Known rows, with every step that occurs
tebaf/sepu/terop: [ -6  -7  -2  -5  -1 -11   8  -1  -1   0  -1   7   2  -2  -3 -20  -2   8
   1  -4   2   5  -7   5   3  -1  -4  -5   2  -1   3 -43  11   0 -11  -8]
sepu/nupa/kisa/zufad/zufaf/terop: [ 20  -5   3   2  13 -12  -1  -1   4  -2  10   0   5  -7   2 -12   0  16
  -2 -13   0 -12  -2   0   3  19   0   4  -4  -7   3 -21  13   2  -5  -7]
kisa/nupa/terop/sepu/kababip/tebaf: [-12   1  -8   2  -4  -9   4   0   4   3   0   9  10  -1   5 -21  -9  10
  -3  17  -3  10   6   2   7  -6  -1  -3  10  -8   0 -16  14 -17  -4 -10]
tebaf/sepu/kababip/kisa: [ -1  -2  -5  -1   1 -15  11   1   1  -1  -6   6  -4  -3   2 -21   4  11
   0   6   4   2   4   4   4  -1  -9 -10   4   1   3 -21   9   1  -9  -6]
zufaf/terop/nupa/sepu/kababip/tebaf: [  5   0  -2   3  -7  -7   2   1  -1   2   7  11   9  -2  -1 -15  -3  15
  -4   8   4   2  -5   8   1   0   0 -16   3  -6   1 -40   7 -10  -4  -9]
kababip/sepu: [ -3  -2   0   0   2  -9   2  -4   0  -1  -1   9  -3  -2   2 -18  -1  13
  -1   2   1   5  -2   9   2   1  -6  -2   1  -6   3 -17   4  -9 -11  -9]
nupa/kisa/zufad/zufaf/terop/sepu/kababip: [ 11   1   2   1  13 -16   1   2   4  -4   8   4   7  -7   2 -13   1  14
  -4  -7  -3  -4   5   2   6  10   0   1   0  -6   2 -11  17  -5   4  -4]
kababip/sepu/terop/nupa/mebir/kisa/zufad: [ -4   2   5   0  -3 -11   3  -8  -5  -1  -1   7  -1   4   1 -17 -10  14
   2  -6  -3  12  -3   2   6   8  -6   2   1 -15   0 -29  10 -12  -9 -12]
tebaf/sepu/nupa/kisa/zufad/zufaf: [ 15  -7  -2   1  13 -15   1  -3   2  -3   5   1   1  -1   5 -19   4  14
   0  -4   2  -6  -8  -5   1  20  -6  -1  -2  -7   3 -24  10   1 -13  -7]
kababip/kisa/zufad: [  2   2   1   1   0 -14   6  -2   0  -2   2   4  -4  -3   9 -15   4  16
   0  -1   4   0   0   0   4   7 -11   1  -1  -5   2  10  11  -3  -4  -8]
kisa/zufad/nupa: [  5   0   3   1   6 -12   3  -1   3  -2   1   3   3  -5   9 -18   2  14
   2  -1   4   4  -2   7   1  12  -6  -1   0  -7   4  32   8  -1   1  -6]
kababip/tebaf/sepu/terop: [ -2  -5  -5  -3  -3 -11   7  -1  -1   4   0   6   3   3   1 -22  -5  10
   0   3   3  11  -8   0  -1  -5  -4  -6   3  -1   1 -54  14  -5  -7 -10]
terop/nupa/sepu/kababip/tebaf: [  1   1  -3   4  -8  -7   4  -2  -2   2   4  13   8   0   3 -19  -1  14
  -3  13   5   4  -8   6   0   4  -4 -18   5  -8   1 -23   1 -15  -7 -10]
nupa/mebir/kisa/zufad/zufaf: [  3   9   3   6   4 -13   0  -2   2   0   1   0  -3 -10   8 -20   4  14
   4  -7   2   6   3   2   0  23  -3  -6   0 -12   3  16  14 -13  -3  -9]
sepu/nupa/kisa/zufad/mebir: [ 15  -3  -1   2  11 -13   0  -5   0  -2   5   1   1  -3   6 -12   1  16
  -2 -10   0  -3  -5  -4   7  24  -4  -4  -6  -8   3 -11   9  -5 -16  -7]
zufad/mebir/kisa/nupa/sepu/kababip: [ -2   0  -3   1  -3 -15   8  -1   0   0   0   8   3 -15   1 -14   3  10
  -2   2   0  10   4   3   7  11   0 -17   1 -11   3  -9   4 -18 -19  -6]
mebir/nupa: [  0   1  -1  -1  -2  -9   5   0   1   2   5   7   2  -9   5 -21   6  13
   0  -7   3   5  -4   4  -1   4  -1  -3   2  -6   5 -11  12  -4 -12 -10]
terop/nupa/sepu: [ -2  -3   1   2  -7  -6   0  -5  -2  -2   5  12   3  -6   2 -16   1  14
   0   4   7   0 -10   8   0  10  -6 -15   2  -8   2  -6   1 -11 -15  -8]
kababip/kisa/zufad/zufaf/terop/nupa: [ 14   2   7   1   1 -10  -1  -3   2   2  11   5  -3  -5   8 -17   5  20
  -1 -10   7  -9   2   1   2   6  -4   2  -1  -6   1  16  14  -3  -2  -6]
mebir/nupa/terop/sepu/kababip: [ -7   6  -4   0  -2 -10   8   1   2   1  -1   7   9  -9   4 -24   1  10
  -2   2  -3  11   3   6   4   2   2  -2   7  -7   3 -26  16  -9 -10 -10]
kababip/sepu/nupa/terop: [  0  -4  -3   3   2  -6   3  -5   0   0  -5   6   1  -2   1 -21  -6  12
  -1   6  -2   3  -2   8   4   8  -3   3   2  -8   2 -42   5  -7 -17 -13]
mebir/nupa/kisa/zufad/zufaf/terop: [ 19   1   5   1   8 -15  -1   1   2   0  17   2   2 -10   6 -16   6  16
  -2 -20   1  -1  -2  -1   1  13   6   4  -3  -6   4 -12  20  -1  -7  -8]
veget/kababip/tebaf/sepu: [  2   1  -6   4  -5 -12   1  -1   3   3  -2   2   2   0   0 -21  -2  11
   1  11   7  11  -1   1   0   8  -3  -9  -1   2   2 -33  14  -8 -12  -7]
zufad/mebir/kisa/nupa/terop/sepu/kababip: [ -9   5  -6   2  -1 -13   5  -1   2   2  -4   6   7 -12   2 -21  -6   9
  -1   4  -4  13  13   0  11   7   1  -9   5 -10   2  -7  15 -21 -17  -6]
nupa/sepu/kababip/tebaf: [  0   1  -5   4  -5 -11   7   0   0   1   1   9   6  -4   4 -17   2  12
  -3  13   3   7  -5   8   0   5  -3 -15   3  -6   2 -29   3 -13  -4 -11]
terop/nupa/sepu/kababip: [ -3   0   0   2  -6  -7   5  -3  -1  -1   2  13   6  -5  -1 -16   2  12
  -1   6   4  -2  -7  10   4   7  -5 -18   3  -8   2 -12  -2 -10 -10  -8]
mebir/kisa/zufad: [ -3   5  -1   2  -1 -13   6   0  -1  -2   3   3   1  -7   2 -18  -1  14
   3  -4   2   7  -1  -1   5  15 -10  -7  -2  -9   4  -4  12  -9  -5  -8]
zufaf/zufad/nupa/sepu/terop: [ 12  -7   6  -3  -4 -14   6   0   2  -1   0   7   5 -12  -2 -15  -5  10
  -2  -4   2   9  -9  12  -3  -1   0  -1   2  -7   4   8   7   0  -1  -6]
kisa/zufad/zufaf: [  4   5   4   1   6 -12   1  -3   3   1   7   4  -1  -6   8 -19   8  14
   1  -7   5  -2  -2   3   2  14  -3  -2  -1  -8   3  22   9  -9  -1  -8]
tebaf/sepu/nupa: [  2  -9  -6  -2   5  -9   6  -2   2  -1  -3   4   1  -2   2 -22   1  11
   1   2   2   0  -6   2   0   7  -8  -6   2  -3   4 -39   7   3 -14  -8]
kababip/kisa/zufad/mebir/nupa/sepu: [ 13   3   3   0  -3 -18   6  -3  -2  -1   6   6  -6 -12  19 -16  16  18
  -2  -7   5  16  -3  -2  -2  11  -1  -2  -4  -9   2  -3  11  -9 -19  -9]
terop/nupa/mebir/kisa/zufad/zufaf: [  4  10   4   6   1  -9  -3  -5   1   1   5   4  -1  -6   7 -22   0  16
   4  -8   5   2   0   0   0  23  -4  -9   2 -14   2  22  12 -15  -6  -8]
veget/kababip/kisa: [  4   1  -1   5  -7 -13   4  -3   3   2  -4   2  -1  -9   2 -14   2  13
  -1   4   6  -1   6   6   4  12  -3   1  -2   0   2   2  11  -5 -12  -6]
veget/kababip/tebaf/sepu/terop: [  0  -2  -4   0  -8 -13   4  -2   1   5  -2   3   6   2  -3 -19  -6   9
   0   5   4  12  -3   1   2   4   0  -2  -1   1   1 -54  15  -6 -10  -9]
zufad/nupa/mebir: [  5   0   1   5   6  -9  -1  -2   5  -1  -5   3   1 -10   7 -20  -1  12
   3   0   3   4   1  15  -4  14   0  -5   5  -6   3  26   9  -3  -3  -7]
zufaf/zufad/nupa/mebir: [ 14   2   3   2   4 -11  -3   0   7   0  -3   2  -2 -11   3 -20  -5  12
   3  -4   3   8   0  13  -4   6   0  -6   5  -7   4  43  14   1   2  -5]
kisa/zufad/zufaf/terop: [  9   5   6   0   7 -11  -1   0   4   1  11   3   0  -9   5 -15   6  15
   0 -13   3  -3   1   5   2  11   0  -1  -3  -6   3   3  15  -4   2  -6]
kisa/zufad/mebir/nupa: [  7   7   3  -1   4 -13   3  -2   1   3   8   4  -2  -7  13 -19  12  16
   0 -15   3  13  -3  -2   2  12   0  -4  -4  -9   4   4  14  -8 -13  -8]

Rows
[ 10   1   3   4   8 -15  -2  -3   1  -2  10   4   1  -5   6 -15   3  14
   0  -9   3  -6  -4   0   4  19  -3  -3  -3  -7   3  14  11  -9  -6  -7]
nupa/kisa/zufad/zufaf
[ -4  -2   2   1  -5  -8   2  -7  -4   1  -4   9  -1   0  -2 -19 -12  13
   1  -4  -2   9  -2   6   3   5  -4  -2   5 -12   1 -37   9 -13 -14 -11]
kababip/sepu/terop/nupa/mebir/kisa
[  3  -1   2   0  -1  -4  -2  -1   0   2   8   8   3  -5  -4 -17  -4  14
   0  -7   4  -6  -3   8   3   3  -3 -10   1  -3   3 -14  12  -4  -8  -6]
zufaf/terop/nupa
[  1  -8   1   1  -3  -8   1  -6  -4   0   7  11   7   0  -6 -14 -11  12
  -2  -9   2  -8 -10   3   7   7  -2  -5   1  -5   2 -23   9  -7 -14  -8]
sepu/terop/nupa/kisa
[ -5  -1  -5  -2   3 -12   9   1   1   0  -3   7   1  -2  -2 -21   3   8
   1   4   2   2  -1   7   5   2  -6 -15   3  -1   4 -26   7  -1  -9  -6]
tebaf/sepu/kababip
[ 16   5   8   4  -3 -12  -4  -4   4   4   8   2   0  -6   4 -13   4  18
  -1  -7   9  -8   7   2   5  14   1   6  -4  -4   1  14  16  -4  -5  -5]
veget/kababip/kisa/zufad/zufaf/terop/nupa
[ -2  -2  -3  -1  -4  -8   0  -5  -2   4   0   8   2   7   3 -23 -10  11
   2   3   4  10 -10   2  -2  -1  -2 -10   7  -5  -1 -44  14  -8 -10 -11]
kababip/tebaf/sepu/terop/nupa/mebir
[ -9   2  -4   2  -1  -7   1  -2   2  -2  -1   7   4  -9   3 -22  -5  10
   0   5   0   7   1   6   4   6  -3  -4   5  -5   1 -11  15 -12  -9  -8]
nupa/terop/sepu
[ -3   4  -3   5  -1 -10   2  -1   1  -1  -5   2  -1 -12   1 -19  -3  12
   4  -2   1   8   3   6   0  16  -4 -12   3  -7   3  -7  13 -11 -10  -8]
nupa/mebir/kisa
[ 13  -1   3   1   2 -11   0   2   6   1   1   4   1 -10   1 -20  -4  12
   1  -4   4   4  -2   9  -2   2  -3  -5   3  -5   6  40  11   2   2  -4]
zufaf/zufad/nupa
[  3   6  -1   0   6 -17   7  -2   2  -1  -3   4  -3  -4  14 -15   7  16
  -3   1  -1   9   8  -2   7   5  -8  -1  -1  -7   1  11  12  -9  -3  -4]
terop/sepu/kababip/kisa/zufad/mebir
[ 13   2   4   2   6 -16   1  -2   1   0  14   4   1  -8   9 -19   9  16
  -1 -14   3   0  -5  -3   0  17   2   2  -2  -9   4   5  14  -6 -10  -9]
mebir/nupa/kisa/zufad/zufaf
[-11  -2  -1   1  -4  -9   1  -3   2   2   3   8   4  -8   1 -18  -6   8
   2   3   2   0   1   7   9   3   0  -5   5  -7   2   2  11 -11 -15 -10]
kisa/nupa/terop
[-10   5  -5   2   0  -9   5   0   2  -1  -4   8   8  -7   1 -21  -4   9
  -1   8  -2   6   4   9   8   5  -2  -6   6  -5   1 -16  12 -12  -6  -8]
nupa/terop/sepu/kababip
[ -9  -4  -3   0  -4 -11   6  -1   1   1   2   6   2 -10  -1 -18  -4  11
   1   0   1   3   3   0   5   4  -7  -6   3  -9   4  -1  10 -11 -12  -8]
mebir/kisa/nupa
[ -9  -2   0   1   1 -10  -1  -4   4   1   0   7  -1  -7   5 -15  -2  10
   2   0   1   2   1   8   3   4  -1  -5   6 -10   1  12  10  -8  -9  -9]
kisa/nupa/mebir
[ -2  -3   3   0  -5 -12   4  -7   1   3  -5   6   3  -1  -5 -12  -5   9
  -2   0  -1   5   0  10   7   4   1   9  -3  -4   2 -38   7  -8 -12  -9]
veget/kababip/sepu/terop
[ -1   4  -6   4  -1  -8   6   1   2   4   0   7   6   0   2 -20  -1  12
  -2   8   2   3   0   5   2   2  -4 -11   4  -4   3 -19   8 -11   0 -10]
sepu/kababip/tebaf
[ 16  -3   3   4   5  -7  -7  -2   1   1  14   7   3  -8  -3 -16  -4  15
  -1 -12   5 -14  -3   5   2  12   3  -8   0  -4   3  -4  13  -7 -11  -5]
zufad/zufaf/terop/nupa/kisa
[ -2   0  -2  -2   5  -9   6   3   4  -1  -1   6   7  -8  -2 -15  -1  12
  -3   0  -4   1   6   9   5  -3  -2  -4   3  -3   2 -27  14  -2   3  -5]
zufaf/terop/sepu/kababip
[ 12   0  -2   2   5 -13   1  -2  -1   1   8   5   0 -10   6 -18   4  14
  -1 -16   2   6  -4   0   1  15   5  -9  -2  -4   5 -10  14  -9 -23  -6]
zufad/mebir/nupa/kisa
[  5 -10  -7   2   8  -9   2  -3   3  -4   0   5   7  -5   2 -16  -6  14
  -3   3  -3  -4  -5  -1   2  12  -7   1   2  -8   2 -28  10  -3 -11  -7]
terop/sepu/nupa/kisa
[  2   3   1   4  -2  -5  -2  -1   0   0   2   4   1 -10  -4 -18  -9  14
   3  -8   2   2   2   7   1  11  -2 -13   3  -7   2 -19  17  -8 -10  -7]
zufaf/terop/nupa/mebir/kisa
[  0   4   0   1   1 -16  10  -1   1  -1  -1   5  -1  -2   7 -15   5  15
  -1   2   2  -1   4   3   8   5 -10  -2   0  -5   2   7   8  -2   1  -7]
sepu/kababip/kisa/zufad
[ 12   2   2  -2   7 -18   8   2   3  -1   3   2  -4  -4   6 -18  10  14
  -1  -5   3  -1   7   2   4   2  -3  -1   0   0   2 -16  15   4   0  -5]
tebaf/sepu/kababip/kisa/zufad/zufaf/terop
[ -1  -5  -6   1   2  -8   4  -2   1  -1  -4   4   3  -4   0 -24  -3   9
   2   5   1   2  -4   4   3  11  -4  -7   3  -3   2 -45  11  -1 -20 -10]
tebaf/sepu/nupa/terop
[ -9  -4  -6  -1  -4 -15   9  -1   1   0  -4   8  -1  -4   3 -20  -2   7
   0  10   2   3   8   4  10  -5  -3  -5   8  -2   1 -18  12  -4 -17  -8]
tebaf/sepu/kababip/kisa/nupa/terop
[ -4   3  -8   2   0  -9   6   1   3   2  -2   8   8   0   5 -21  -2  13
  -3  13  -1   8   2   2   1  -3  -6  -6   6  -6   2 -19  11 -12   4  -8]
terop/sepu/kababip/tebaf
[-15  -1  -6   1  -6 -10   3  -1   1  -1   0   7   6 -12   1 -22 -10  10
   1   7  -2  11   7  -1   7   5  -4  -1   6 -10   1 -10  17 -16 -15  -9]
mebir/kisa/nupa/terop/sepu
[ 13   5   1  -1   3 -12  -2  -1   3   4   4   5  -4  -9   0 -18   0  12
   0 -12   4   7  -2   4   3   4  -2 -14  -1  -5   5  23  14  -8  -8  -3]
zufaf/zufad/mebir
[  6  -6   1   3   0 -10   3  -1   2  -4  -1   6   4 -14   6 -17   4  12
   0   6   5   5  -5  13  -4  12  -2  -7   2  -6   4  11   2  -5  -8  -7]
zufad/nupa/sepu
[ -2   8  -1   0  -3 -16  10   0   1  -1   0   5   3  -6  13 -22   5  15
  -2   3  -2  13   6  -1   6   2  -3   7   5  -8   1 -13  18  -6  -6 -11]
mebir/nupa/terop/sepu/kababip/kisa/zufad
[ -3   0  -5   1   1 -12   9   0   3  -1  -6   7   1  -6   6 -18   2  14
  -4   8  -1   1   7   4   4  -2  -8   0   5  -4   2  -5  10  -5  -1  -6]
terop/sepu/kababip/kisa
[  2  -4   4   0  -1 -11   1  -6  -4  -2  10   9   7   4  -2 -12  -9  14
  -1 -11   2  -6 -11  -1   9  10  -5  -2  -2  -8   1 -15  10  -5  -9  -9]
sepu/terop/nupa/kisa/zufad
[ -5  -7   0  -5  -4  -8   5  -4  -3   1   2  11   3   3  -3 -21  -5  10
   1  -4   5   1 -10   3   3  -2  -6  -9   3  -3   2 -38   9  -2 -14  -8]
tebaf/sepu/terop/nupa
[  5  -5  -1   3   0  -8   2  -7   4   2  -7   3   2  -2  -2 -14  -2  13
  -2   7   0   0   1   7   4  13  -3   8  -2  -7   3 -34   3  -4 -15  -9]
veget/kababip/sepu/nupa
[-13   3 -10   4  -8 -11   7   2   2   2  -2   7  11  -5   2 -24 -12  10
  -2  17  -4  14   9  -2   6  -1  -3  -5   9 -10   0 -24  16 -20  -7 -10]
mebir/kisa/nupa/terop/sepu/kababip/tebaf
[ -5  -4  -5   2  -6 -12   7   0   2   2   3  11   7  -3   5 -15   0  11
  -3  15   2   6  -2   5   2  -2  -2 -10   5  -9   1 -20   3 -14  -6 -11]
kisa/nupa/sepu/kababip/tebaf
[ -5   4  -5   3  -3 -11   8   0   1  -1  -6   7   3  -7   5 -21  -2  11
  -2  10  -1   4   9   6   7   2  -4  -1   7  -3   1 -11  13  -9  -7  -8]
nupa/terop/sepu/kababip/kisa
[  5  -7  -4   1   9 -13   2  -3   2  -7   3   4   6  -2   6 -14  -4  16
  -3   1  -4  -2  -6  -5   4  15 -11   6  -1 -10   2 -21  11  -1  -6  -8]
terop/sepu/nupa/kisa/zufad
[  5   1   6  -5  -3 -16   7  -4  -3   1   8   7   3  -9  11 -14  10  14
  -2 -15   1  17 -10   0   1  10   4  -1  -5 -11   2 -29  11  -9 -16 -11]
kisa/zufad/mebir/nupa/sepu/terop
[  3   4  -4   6  -7  -9   0  -2   4   5   1   2   5  -3   1 -17  -3  13
   0   8   6   6   1   4   1  11  -1  -5  -1  -2   2 -13  12 -13  -7  -9]
veget/kababip/tebaf
[ -5   4   4   1  -5 -10   3  -5  -3   0   2   5   3  -1   0 -17  -9  14
   3 -10   0   6  -5   1   5  13  -5  -4   1 -13   1 -15  14 -10  -6 -10]
sepu/terop/nupa/mebir/kisa/zufad
[ 14  -8 -10   6   1 -13   1  -2   3   1  -1   0   6   2  -2 -18  -8  12
  -2  10   3   2  -4  -4   1  17  -3  -4  -2   0   2 -56  13  -2 -19  -8]
veget/kababip/tebaf/sepu/nupa/kisa
[  7  -1   0  -1  -6 -16   2  -1   1   1   5   7  -2 -17   0 -15  -2  11
  -1  -5   2  15  -1   0   3   4  -2 -15  -1 -11   4  14  11 -14 -18  -4]
zufaf/zufad/mebir/kisa/nupa/sepu
[-11   0  -4   3  -7 -10   4  -1   0   1   2   6   4 -12  -2 -21  -9   9
   3   3   1   6   5   3   9   8  -2  -7   5  -8   3  -7  14 -14 -18 -10]
mebir/kisa/nupa/terop
[ 10 -11  -5   0   9  -9   1   0   3  -4   3   3   8  -8  -2 -13  -8  14
  -4  -3  -5  -5  -1   1   2   8  -4   4   0  -5   2 -47  16   2  -8  -6]
zufaf/terop/sepu/nupa/kisa
